Each row was made from one walk, in order. Every step used is in the known rows, and no mark comes twice. Write each row's walk.
In the rows, zero is written as 128.
Known rows
c -> j -> d -> h -> a -> x: [140 161 122 153 163 136 137 120 153 123 104 142 170 106 110 111 120  75
 167 105 136 156 149 100  97 116 160 206 135 154 179 107 192 102 109 170
 104  97  99 158 131 176 110 154 147 125 158  74 154 139  73 149 126]
c -> j: [126 157 134 119 151 104 124 120 164 145 112 127 184 154 133 110 109 112
 151 130 122 132 149 110 123 117 143 140 151 137 159 110 160 106 118 130
 117 112 130 142 138 159 152 133 121 116 123 121 131 147  96 137  99]
n -> q -> d -> h: [119 137 136 111 149 116 167  94 130  85 133 110 112 114 113  81  76 110
 168 121 155 117 134 114 103 132 159 164 119 137 160 165 191 137  94 182
 100 143 138 131 113 139 149 109 140 109 161 113 137 153 113 161  78]
c -> h -> a -> y -> d: [117 177 112 122 193 158 180  85 158 139 120 161 142 140 118 105 128 109
 142 116  98 151 133 116 103 128 108 124 139 121 132  98 214 120 113 144
  66 120  76 105 111 112 135 112 142 108 157 105 150 158 123 160  99]
j -> d: [138 129 131 104 135 172 149 111 124 147 115 164 158 122 106 112  90 128
 129 118 155 140 154 121 109 126 148 132 134 151 147 121 163 123 114 140
 105  91  99 132 132 153 149 135 125 123 152  95 147 145  87 141 106]
q -> n: [140 130 120 127 137 139 120 108 154 121 105 141 143 157 130 109 105 146
 145 101 131 139 147 122  92 113 138 125 145 141 154 107 127 122 123 134
 106 130  93 153 115 137 163 132 119 112 119 108 147 155 112 128  87]
a -> y -> c -> j -> d -> h: [130 181 161 115 177 130 167  83 164 162  88 173 166 126 129 109 120  91
 131 142 139 129 139 104 105 125 173 165 153 201 156 128 229 104 121 168
 121  92  95 159 142 185 146 155 115 101 141 112 146 136  37 147 134]
a -> h -> d -> j: [155 105 165 134 152 156 122 126 118 117 162 125 150 139 131  70 146 127
  91  97 140 152 163 109 110 134 113 140 132 157 187  87 162  79 143 156
 123 118  98  75 140 116 120 104 143 144 150 107 130 107 163 165 122]
a -> h: [136 136 143 119 153 134 147 126 149 118 129 141 176 154 133  89 132 130
 133 120 144 137 167 109 124 118 107 118 151 154 161 111 175 121 144 153
 113 124  99 108 136 137 150 101 134 146 150 118 125 128 120 153  94]
y -> c -> j -> d -> h -> a: [142 179 144 140 182 144 147  97 144 121  83 142 140 105  91  78 146  98
 133 131 133 150 134 105  91 122 177 180 126 180 151 126 223 121 119 156
 119  95  93 152 129 179 138 162 144 107 130  93 155 138  72 145 133]
j -> d -> v: [118 115 141  95 151 164 122  89 134 158 122 173 134 108 112 124  92 127
  98 123 153 156 150 116  95 133 143 151 148 166 132 109 175 116 112 147
 101 107  97 154 142 143 130 115 130 124 164 128 153 139 101 151  91]
a -> j -> d: [125 128 112  94 122 168 155 121 128 150 144 153 185 121  96 130  70 121
 107 118 149 150 151 127  98 110 149 152 147 135 160 122 162 158 132 143
 111  73  93 142 133 138 157 134 139 133 150  90 132 151  87 129  99]
d -> h -> a: [133 158 140 149 148 144 165 132 117 111 113 128 101 115 116  77 145 125
 131 105 147 154 136 116 101 119 150 157 126 134 136 127 176 130 110 150
 100 120 106 129 107 136 110 143 146 126 154 104 149 141 132 153 107]
h -> a -> y -> c -> j: [130 211 103 137 201 112 154  88 169 180 100 147 158 152 117  97 141  87
  97 132 117 121 159 123 118 118 124 148 171 160 142  94 228 103 120 135
  97 108  77 153 125 139 169 132 117 103 131 136 150 149  88 142 114]
n -> q -> d -> h -> a -> v: [112 166 125 121 150 148 166  78 129 102 146 113  82 103  92  98  75 107
 145  95 156 158 144 148 122 140 142 172 153 101 143 167 206 149 100 188
  90 127  99 143  80 122 143  81 154 105 161 135 138 155 132 175  86]
q -> n -> v: [125 137 129 114 135 129  97 130 169 126  87 137 175 144 141 111 105 156
 123 106 133 154 132 133  89 122 156  94 124 153 155 113 108 130 131 129
  99 138  86 164 115 150 165 143 129 114  91 112 136 150 116 106  75]
y -> c: [148 149 117 132 169 135 122 120 143 123 113 135 141 132 113  87 148 133
 132 142 149 114 152 126 129 129 109 112 133 160 146 122 170 111 123 144
 105 140 119 129 152 153 180 146 127 122 125 130 145 149  99 127 100]
a -> y: [124 157 120 117 151 136 173 105 146 173 128 168 152 154 142 118 106 116
 109 115 143 120 157 123 129 124 121 128 167 147 141 109 173 114 111 141
  95 105  98 135 128 126 147 124 103 121 160 129 143 146 106 149  97]
d -> v: [115 124 131 116 158 130 116 113 145 143 129 141 128 126 126 110 118 132
 106 126 149 147 148 117 110 126 123 141 152 143 132 106 154 108 116 142
  97 134 116 150 140 125 133 110 134 130 158 150 148 141 130 148  77]
c -> h: [126 142 100 123 153 127 121 119 147 101 135 128 144 149 140  86 133 115
 176 125 118 138 130 102 117 132 145 125 125 133 148 117 168 108 127 143
  97 130 127 129 138 139 156 119 128 122 143  94 142 151 132 152  73]
x -> n: [140 151  91 131 134 145 152 151 132 105 127 135 123 145 121 104 120 140
 133 136 156 118 137 115 135 107 121 145 136 125 155 139 149 141 128 141
 105 116 116 132 109 126 146 147 122 139 160 137 130 140 107 131 100]
y -> c -> j -> d -> h: [136 153 167 116 171 132 136 102 152 117  88 141 168 113 112  88 133 103
 153 143 139 132 132  98 100 126 176 160 128 197 158 135 200 109 120 163
 129 107 120 150 146 197 148 166 132 110 127 104 143 137  48 136 126]
h -> a -> j -> d -> v: [104 143 102 104 154 175 142 101 131 169 143 166 139 105  79 121  88 114
  60 114 146 192 148 134  78 107 152 188 162 139 135 104 191 160 127 144
  96  83  62 161 123 112 129 105 155 137 170 111 154 143 118 142  87]
c -> h -> a -> y -> d -> j: [125 149 121 126 184 166 167 112 150 132 127 142 131 120 135 117 135 103
 111 106  92 145 121 125  98 136 112 134 136 109 144  82 190  96 121 162
  72 119  85  97  94 116 113 114 142 106 156 114 151 140 160 173 105]
d -> h: [130 134 158 132 131 130 159 138 127 105 119 128 124 125 135  93 132 128
 155 122 154 141 134 110 112 124 147 138 126 146 148 138 153 117 114 157
 113 128 130 134 126 155 121 144 132 127 150 114 137 139 107 146  98]
y -> c -> h -> d -> j: [161 123 118 143 184 150  89 113 128  85 162 106 112 130 131  48 172 110
 133 121 117 139 126 112 109 158 133 138  96 167 180  99 182  52 131 152
 110 139 121  98 164 129 160 140 135 114 124 102 153 134 159 150 108]
x -> n -> q -> d: [126 157  73 111 148 128 158 110 131  94 147 120 107 138  94  95  65 116
 150 141 159  98 144 120 125 116 135 168 134 117 166 168 190 154 107 161
 100 130 125 130  90 119 171 110 130 125 173 141 129 153 111 147  78]
c -> j -> d -> h -> a: [127 169 149 128 157 142 164 111 134 135  99 148 147 111 108  93 110  95
 138 109 128 162 134  98  87 118 191 192 134 156 149 130 207 133 113 153
 120  74  94 151 114 168 112 146 144 113 144  82 148 138  84 155 127]
x -> d -> j: [144 123 116 147 112 127 118 154 125 139 127 110 132 126 149 124 134 128
 124 132 150 117 148 128 124 135  96  93 137 144 145 106 112 108 107 157
  96 130 133 116 102 123 127 112 115 151 132 111 126 134 144 163  84]
q -> d -> h -> a -> x: [132 166 113 178 157 139 147 129 133  97 141 117 106 102 105  84 109  98
 175  89 155 113 152 116 112 129 131 179 140 134 190 129 197 121 100 176
  73 156 102 155 121 144 123 128 157 133 175  93 172 147 130 162  96]
n -> q -> d -> j: [127 112 122 110 150 128 133 113 123 104 158 101 122 112 115 103  62 107
 120 115 144 100 145 138 115 138 132 142 130 116 171 128 161 117 101 171
 100 132 135 125 100 130 160  93 137 113 161 129 136 141 151 164  76]
n -> q: [141 129 107 105 157 118 144 101 136 120 115 131 157 138 113  99 104 111
 148 138 147 150 157 124 117 123 122 135 129 124 134 143 156 123 105 155
 108 116 134 114 125 131 162 111 122 117 149 125 121 159 111 138  81]
j -> d -> h -> a -> x -> n: [157 162  82 161 145 173 169 153 123  93 116 148 107 101  98 104 140 104
 151 113 172 132 143 101 108 109 142 209 117 146 174 141 182 134 120 177
  91  98  87 148 103 146  99 166 144 150 190  90 156 134  84 138 133]
d -> j: [140 108 134 128 130 147 124 154 123 126 139 113 138 114 140 119 124 128
 105 114 140 124 144 130 122 129 128 124 133 124 156 107 119  96 122 151
 108 118 129 124 120 138 132 129 129 130 149 127 138 128 151 149 103]

Which walk is each row?
[128 172  64 120 183 172 135  94 140 122 137 144 151 123  79  79 127  96
 124 129 116 161 133 124  87 120 158 163 127 151 153 123 233 154 144 150
  99  94  73 148 141 134 177 132 152 124 138  67 157 156 108 136  89]
y -> c -> h -> a -> j -> d
[140 194  98 143 189 152 170  91 141 167 111 153 121 140 106  86 153 112
  85 124 140 124 164 139 123 125 106 126 159 160 137 101 219 118 115 139
  86 113  70 139 127 125 164 128 119 114 152 136 159 150 113 144 108]
h -> a -> y -> c
[133 124 166 114 129 167 164 119 116 115 115 157 131 105 121 103 106 122
 142 117 163 143 138 105 102 130 171 156 119 165 146 144 176 129 112 164
 112  96 114 136 131 163 116 149 132 121 161  92 144 138  78 149 115]
j -> d -> h
[143 154  96 129 183 129 111 107 156  95 124 121 135 144 130  64 160 114
 173 149 116 121 131 111 118 140 133 115 119 158 146 122 193 103 134 151
 103 151 128 134 161 145 182 137 129 116 127 108 150 152 116 144  79]
y -> c -> h
[124 137 107 103 156 121 145  80 133 116 139 121 133 132 102  90  58 108
 150 128 149 110 157 130 116 133 132 141 142 128 159 150 189 140  97 156
  93 137 128 128 117 128 181  93 132 110 160 125 133 160 117 153  72]
n -> q -> d
[123 159 115 138 135 141 176 144 125 109 140 118 127 117 101  92 127 120
 120 109 144 170 128 125  95 104 153 171 141 118 144 130 169 159 126 153
 107 103  96 142 108 120 125 141 157 135 154  97 137 142 125 136 102]
d -> h -> a -> j
[130 179  55 139 184 144 128 119 150 105 148 117 138 136  94  70 158  99
 137 133 106 152 131 126 101 115 135 150 133 132 150 119 216 145 147 146
  97 125  88 144 139 121 181 127 151 126 127  94 151 158 134 132  77]
y -> c -> h -> a -> j
[123 126 144 105 119 160 171 126 125 118 140 145 158 105 108 120  87 121
 131 119 156 160 132 115  91 108 175 173 134 148 157 146 165 159 126 165
 117  80 104 146 131 152 131 151 149 135 160  85 132 138  75 134 109]
a -> j -> d -> h
[145 112 126 136 157 153  97 119 123  95 174 109 114 136 141  61 145 109
 135 101 114 150 127 104 103 152 146 144 104 140 176  98 155  61 127 143
 108 124 123  96 151 111 132 129 137 121 137  85 145 132 174 162 103]
c -> h -> d -> j
[109 172 141 136 128 171 158 107 127 113 151 117  77 106 102 102  88 131
 141  74 151 143 141 149 127 140 147 159 167 114 157 148 198 152 107 166
  79 131  85 159  91 128 134  96 156 115 159 121 159 141 140 178  96]
q -> d -> h -> a -> v
[126 151 167 126 146 174 170 121 142  99 114 132 115  94  99 123 131 146
 143 102 143 181 136 148 117 127 108 136 142 100 128 137 159 129 113 172
  85 126  89 103  93 139 101 126 163 110 145 138 137 145 115 148 117]
y -> d -> h -> a -> v
[121 158  94 113 130 136 136 177 148 114 106 127 150 134 131 111 124 152
 114 144 162 135 129 119 129 116 139 117 113 139 155 145 131 152 140 131
  99 126 108 141 103 138 148 158 134 141 125 143 122 136 107 107  86]
x -> n -> v
[ 99 169 113 111 206 149 155  69 174 147 119 167 119 125 120 111 132 112
 112 122  99 172 130 110  86 131 105 142 153 133 114  89 230 110 113 157
  61 139  77 122 118 103 113  94 147 111 170 139 160 152 134 173  87]
c -> h -> a -> y -> d -> v
[130 142 144 128 171 169 183 125 138 156 117 142 139 109 120 131 121 124
  65 102 125 134 148 140 106 119  91 129 147 114 140  81 166 105 106 152
  78 111  74  97  87 117 108 125 145 113 167 134 147 138 144 156 126]
h -> a -> y -> d -> j
[149 155  80 165 162 140 126 141 144 129 132 135 149 128 112 104 139 105
 147 100 144 132 164 128 122 117  95 151 144 120 161 103 161 102 112 148
  77 130  94 134 133 127 134 128 139 139 162 103 159 150 129 138  97]
h -> a -> x
[126 198 116 159 128 123 192 108 126 170 111 150  94 141 140 106 145 108
 125 120 157 139 151 115 115 129 113 126 159 160 119 124 189 138  93 163
  77 111  91 140  79 104 103 108 113 136 154  98 140 146 108 177 101]
x -> d -> h -> a -> y
[126 148 171 107 138 133 150 115 142 125 100 147 169 120 127 106  96 105
 154 124 134 149 138  91  96 120 190 172 133 168 159 133 181 115 115 156
 130  86 123 150 130 185 123 155 134 115 141  89 137 137  59 147 123]
c -> j -> d -> h
[142 193 131 147 187 144 187 106 136 141 100 143  99 121 121  76 169 109
 102 125 150 133 141 127 109 126 129 149 145 172 131 124 227 120 111 163
  95 118  83 144 116 133 137 143 127 112 156 128 157 138 101 154 117]
d -> h -> a -> y -> c
[153 144 108 176 119 107 122 152 146 116 118 118 139 128 149 119 156 106
 205 139 172 123 158 107 124 127  90 126 129 165 164 127 121 103  98 185
  86 158 141 133 130 141 114 134 122 155 149  89 132 145  90 152  83]
a -> x -> d -> h
[118 189  80 130 179 142 168  92 145 154 130 153 118 159 139  86 129  91
 130 106 106 145 138 111 116 134 137 143 157 133 134 105 226 123 124 140
  75 106  81 142 112 102 143 108 117 116 160  91 159 155 142 171  86]
c -> h -> a -> y
[128 166  89 135 169 144 134 112 138 111 132 130 122 145 117  74 142 105
 158 110 107 153 135 113 109 133 144 142 132 117 138 110 195 126 123 131
  87 123 103 132 120 119 149 114 137 122 144  83 155 154 153 160  78]
c -> h -> a
[131 175 117 157 105 147 147 118 123 137 117 122  90 124 125 119 147 131
 150 110 161 166 145 144 129 135 107 119 157 124 119 136 150 142 105 174
  87 117  96 139  78 116 106 100 132 139 138 107 131 143 122 172  91]
x -> d -> h -> a -> v
[132 126  87 114 142 133 144 136 121  81 159  96 103 115 113 107  69 113
 119 134 151  91 138 129 124 122 128 170 126 100 178 151 163 135 113 175
 102 130 134 126  77 117 153 117 136 128 176 151 127 136 145 155  87]
x -> n -> q -> d -> j
[122 180  87 134 156 134 191 113 113  71 133 109  63 112  84  69  92 107
 147 128 159 118 124 113 106 117 150 201 121 119 163 183 214 172 104 175
  97 126 110 133  63 114 139 121 149 122 182 125 142 150 124 158  97]
x -> n -> q -> d -> h -> a
[120 163  87 131 141 148 153 137 130 139 150 128 155 133  91 106 114 117
  95 109 138 162 153 142 106  99 129 160 153 105 149 110 167 162 130 131
  96  98  84 137 114 107 150 124 148 136 144 104 140 151 131 128  91]
h -> a -> j
[129 171 146 120 146 177 207  88 114 167 109 180 115 113 118 102 108 103
  94  99 154 150 141 113  91 124 164 173 154 160 132 122 224 137 107 160
  91  70  64 146  99 137 108 139 126 114 175  86 157 138  88 169 124]
j -> d -> h -> a -> y
[126 174  96 160 109 122 167 143 120 132 132 109 120 125 109 104 138 116
 134 127 151 168 137 123  97 105 120 141 146 138 141 130 154 177 115 161
  94 112 102 134  91 105 115 113 146 153 140  86 127 146 116 150  86]
x -> d -> h -> a -> j
[134 119 159 110 155 158 170 126 147 148 123 145 159 116 138 146 113 132
  92 123 134 118 145 134 115 126  94 114 148 124 146  90 142  88 112 164
  88 121 103  97 109 133 119 129 131 117 164 146 135 133 123 145 125]
a -> y -> d -> j
[143 179  76 145 194 140 118  99 145 105 118 121 110 139 103  55 170 107
 150 133 112 137 132 119 112 134 132 136 120 153 141 116 217 119 129 143
  89 137 100 133 140 133 172 129 140 114 130  98 162 157 141 149  81]
y -> c -> h -> a
[164 186  28 194 184 115  91 119 160 115 118 116 123 143 122  83 196  84
 197 152 128 123 155 115 118 139  73 119 125 164 154 106 192 100 115 170
  66 166 104 137 135 118 164 112 131 143 130  74 157 159 121 159  70]
y -> c -> h -> a -> x -> d
[157 175  53 179 207 134  98 119 162  92 128 120 134 132 115  73 184  87
 183 128 118 130 149 120 115 135  97 147 119 145 169 102 210  86 129 164
  76 160 106 140 156 137 166 135 139 128 143  90 170 156 132 141  82]
y -> c -> h -> a -> x
[139 139 114 130 159 143 114  97 130 108 157 134 127 155 125  53 133 115
 165 108 115 160 139  92 106 144 142 141 111 147 167 113 186  85 121 134
 104 126 119  99 163 114 155 127 132 117 140  80 146 151 139 154  91]
c -> h -> d
[125 152  99 111 140 181 163 119 120 155 142 156 162 116  75 114  83 116
  81 105 142 168 151 132  89 106 151 168 147 123 152 115 187 170 126 134
  98  68  69 145 118 120 148 123 152 133 157  82 146 149 105 132 100]
h -> a -> j -> d
[128 210 132 151 193 111 172  96 160 152  93 135 137 138 123  83 159  86
 117 133 123 129 138 114 110 117 149 167 158 171 145 116 231 109 118 158
 107 112  88 154 120 153 138 146 126 104 139 130 151 139  79 149 128]
d -> h -> a -> y -> c -> j
[154 165  63 160 169 121 161 151 135  63 117 113 103 117 107  94 150  91
 174 135 163 149 144 113 110 101 116 207 112 111 162 163 176 121 112 190
  96 125 119 128  85 124 109 146 143 140 186 124 133 144 110 132 104]
d -> h -> a -> x -> n -> q
[136 207 113 119 200 151 165  67 161 198  91 176 170 135 102 104 115  83
  89 128 123 136 161 121 106 124 146 163 167 174 145 101 252 117 118 144
 102  77  58 156 128 154 162 137 119 103 141 108 157 149  63 148 128]
h -> a -> y -> c -> j -> d
[ 98 148  80 105 166 165 123  84 141 141 159 158 133 118  87 102  98  96
 100 116 113 200 128 115  71 119 166 195 146 137 137 103 221 148 142 150
  91  90  73 165 128 111 133 100 159 132 163  86 156 150 127 162  75]
c -> h -> a -> j -> d -> v
[134 150 147 131 144 176 172 111 106 126 102 156 115  99  97  89 116 118
 119  98 154 160 136 114  89 126 171 170 126 154 138 134 193 140 108 154
 102  85  86 137 107 146 111 148 148 123 160  81 156 142 102 154 117]
j -> d -> h -> a
